(in the rows, 128 means zero)
Known rows, with every step that occurs
ramor, fivi, pota, feki: [120  83 107 119 162 140 121  97  97 153  89 119 125 144 122 122 114 170
 143 138 105 100 132 162 129 129  76]
lizes, fivi: [125  96 142 116  81 145 142 130 104 137  78 150 125 124  93 135 140 121
 127 110  95 100 143 153 102 124 131]
feki, lizir: [116 115 143 110  98 119 138  74 125 148 106 113 135 168 106 110 139 155
 123 125 131 120 123 157  83 136  89]
lizir, fivi: [122  73 134 132 131 142 119 115 126 126  77 122  97 109 102 113 145 121
 105  93  99 125 165 118 107 157 121]
fivi, pota, feki: [129 112 102  99 152 162 131  96  92 160  93 111 137 165 111 144 108 169
 133 149  99 123 127 161 130 144  63]
lizes, feki: [135 104 132  85  87 160 141  80 108 163  88 123 140 147  87 139 132 156
 106 136 124 120 136 151 112 122  83]
lizir, fivi, pota, feki, migus: [123  75 132 112 157 172 109  81  96 186  67  94 146 147  67 146  91 139
  95 160  77 150 176 169  87 172  72]
ramor, fivi, lizes, feki: [145  87 116 116 129 126 116 101 109 170  99 137 126 145  92 130 106 156
 142 153 112 111 121 148 127 116  79]
zoke, fivi, pota, feki, lizir: [102  96 131 111 138 139 123  60  84 181 115  75 153 187 115 100 101 167
 115 146  92 123 116 184 125 139  43]
zoke, fivi: [129  77 125 122 134 125 128  98  98 155 128 100 110 102 134  99 144 119
 116  84  94 107 118 128 167 110  83]
lizir, fivi, migus, feki: [117  67 103 131 157 150 152 121  90 185 103 100 150 138  82 146 109 123
  93 145 127 145 160 125  93 131  98]
fizof, fivi: [145  96  82  97 135 129 137 130 106 122 123 145 125 138 154  89 164 125
 152 116  94  91 132 124 111 117  81]
lizir, fivi, migus, feki, pota: [110  70 121 132 143 139 153 100 114 195  83  82 175 160  69 133 103 138
 119 164 119 149 166 114  63 141  97]
migus, feki, pota: [110 109 129 102 116 126 161  81 121 179  94  94 168 158  75 137 130 166
 130 154 130 122 159 140  55 125 101]
feki, lizir, fivi: [105  80 158 133 115 127 120  89 129 139  80 111 120 149  92  95 135 134
  98 108 105 131 160 140  72 165 108]
ramor, fivi: [129  70 124 134 131 108 129 108 129 129 100 143  97  99 129 104 157 139
 143  98 128  87 134 130 117 113 117]
migus, fivi: [121  89 139 102 118 117 151 121 112 153 104 143 130 112  94 102 135 118
 140  98 129  88 154 160 102 116  93]
fizof, fivi, migus: [158  83  60 107 155 142 149 145  90 153 133 136 147 159 150 102 136 111
 162 144 107 120 107 103 137 111  62]
zoke, fivi, migus, feki, lizir: [105  79 123 121 136 123 156  74  80 213 144  71 181 174 102 114 107 137
  99 152 132 135 121 160 103 107  60]
lizir, fivi, fizof: [128  83 124 142 153 158 144 105 158 136  70 126 101 109  75  96 138 103
  90  81  81 163 173 125 136 127 147]
fivi, migus, feki, lizir: [111 104 116 111 127 129 166  80  95 199 127  90 183 190  83 136 111 153
 108 171 158 140 126 160  67 118  76]
pota, feki: [122 117 131  88 129 157 132  80 104 162  93 126 144 141  94 115 141 158
 106 127 127 126 147 143 120 153  80]
fivi, migus, feki: [131  96  90 110 147 142 172 112  86 194 127 106 164 150  94 158 116 138
 116 160 152 136 131 134 105 107  83]
pota, feki, lizir, fivi: [ 90  87 167 117 122 150 111  71 119 157  71 102 145 164  75  84 130 149
  77 125 104 140 179 150  67 187  96]
feki, pota: [126 106 132 109 105 123 145  85 137 152  82 112 136 150  97 117 138 155
 156 132 113 124 135 118  90 134  97]
lizes, feki, lizir: [114 112 154  88  70 144 139  52 109 173  96 108 161 190  80 118 124 170
 100 149 132 126 132 174  72 132  72]
fizof, fivi, lizir: [139  91  91 120 128 144 122 143  92 124 143 132 113 154 177 115 127 142
 168 138  73  94 107 128 134 110  53]

Rows
[119 103 120 108 119 174 134 114  77 161  71 128 148 163  92 149 101 155
 129 150  79 112 140 179 115 138  87] -> lizes, fivi, pota, feki
[125  90 139 104 117 175 126  90  80 193  70 114 167 158  62 156  88 136
 114 175  76 130 162 194  84 147  82] -> lizes, fivi, pota, feki, migus
[121  69 153 122 113 139 127 116  92 180 122 116 136 128  98 135  82 125
 145 141  98 110 145 172  95 118  57] -> feki, migus, fivi, lizir
[159  94 103  85 131 148 118  94  94 195 113 125 169 169  80 132  99 126
 130 191  81 132 143 162  91 129  46] -> fizof, fivi, lizes, feki, migus
[127 123 135  97 100 128 128  69 109 185 106 111 158 206  74 128  97 171
 125 178 119 135 112 172  90 141  57] -> fivi, lizes, feki, lizir
[130 105 148  84 127 163 124  57 104 192  89 112 162 138  63 131 121 139
  93 151 115 142 169 160  88 159  73] -> pota, feki, migus
[133  82 117 130 155 141 152  91 132 160 118 106 112  99 103  82 138  99
 101  71  80 148 133 135 191  82 115] -> zoke, fivi, fizof
[106 118 127 100 127 144 132  67 100 172  98  98 157 204 100 123 105 183
 125 162 111 126 121 184  92 150  54] -> fivi, pota, feki, lizir
[115  86 114 123 161 169 116 105  97 151  69 104 126 157  99 130 105 154
 112 137  78 131 157 150 117 166  77] -> lizir, fivi, pota, feki
[141 101 112 117 151 101 132 140 113 167 119 148 129 132  87 118 100 120
 168 135 112 103 123 155 123 129  75] -> migus, fivi, lizes
[145  90 126 112 154 106 124 120 109 194 116 135 146 132  62 127  87 107
 154 156 104 120 143 168  99 138  68] -> feki, migus, fivi, lizes
[133  87 132 118 117 121 120  83 129 179  81 115 152 166  77 117 101 169
 164 172 102 120 128 134  94 128  79] -> ramor, fivi, lizes, feki, pota
[ 87  80 154 128 123 130 134  85 118 162  87  94 145 156  75 116 130 146
  75 131 122 128 182 160  43 156 114] -> migus, feki, lizir, fivi
[119  89 143 135  76 160 129 144  87 137 102 133 112 140 126 156 103 141
 149 131  73 106 119 151 124 115  99] -> lizes, fivi, lizir
[ 94  90 143 135 146 147 156  79 149 171  84  99 143 151  49  95 126 122
  64 112 101 165 191 162  79 124 141] -> migus, feki, lizir, fivi, fizof
[ 99 122 154  89 108 144 130  53 114 169  97 109 165 186  88  98 133 172
 101 143 135 130 145 168  78 158  73] -> pota, feki, lizir
[137  72  91 137 155 131 130 116  83 152 121  92 100 130 151 132 111 135
 149 110  73 106  93 149 174 101  65] -> zoke, fivi, pota
[147  91 115 108 133 137 117  94  86 189 117 104 139 145  97 126  95 137
 120 145  84 126 108 146 168 116  49] -> zoke, fivi, lizes, feki
[157 101 129  95 120 150 119  78 101 209 100 117 160 159  52 162  89 138
 117 186 102 149 139 163  97 139  60] -> fivi, lizes, feki, migus
[109  77 165 107 118 155 120  97  83 195 114 112 160 141  80 123  77 136
 128 159 100 117 159 179  98 139  43] -> pota, feki, migus, fivi, lizir
[114  96 118  95 151 147 138 106  84 171  93 119 150 157  91 120  98 150
 139 140 107 102 149 183 115 137  57] -> migus, fivi, pota, feki
[ 99  76 116 142 145 135 134 103 101 158  87  84 133 180  94 144  96 155
 112 148  95 123 153 179  64 141  89] -> migus, feki, lizir, fivi, pota
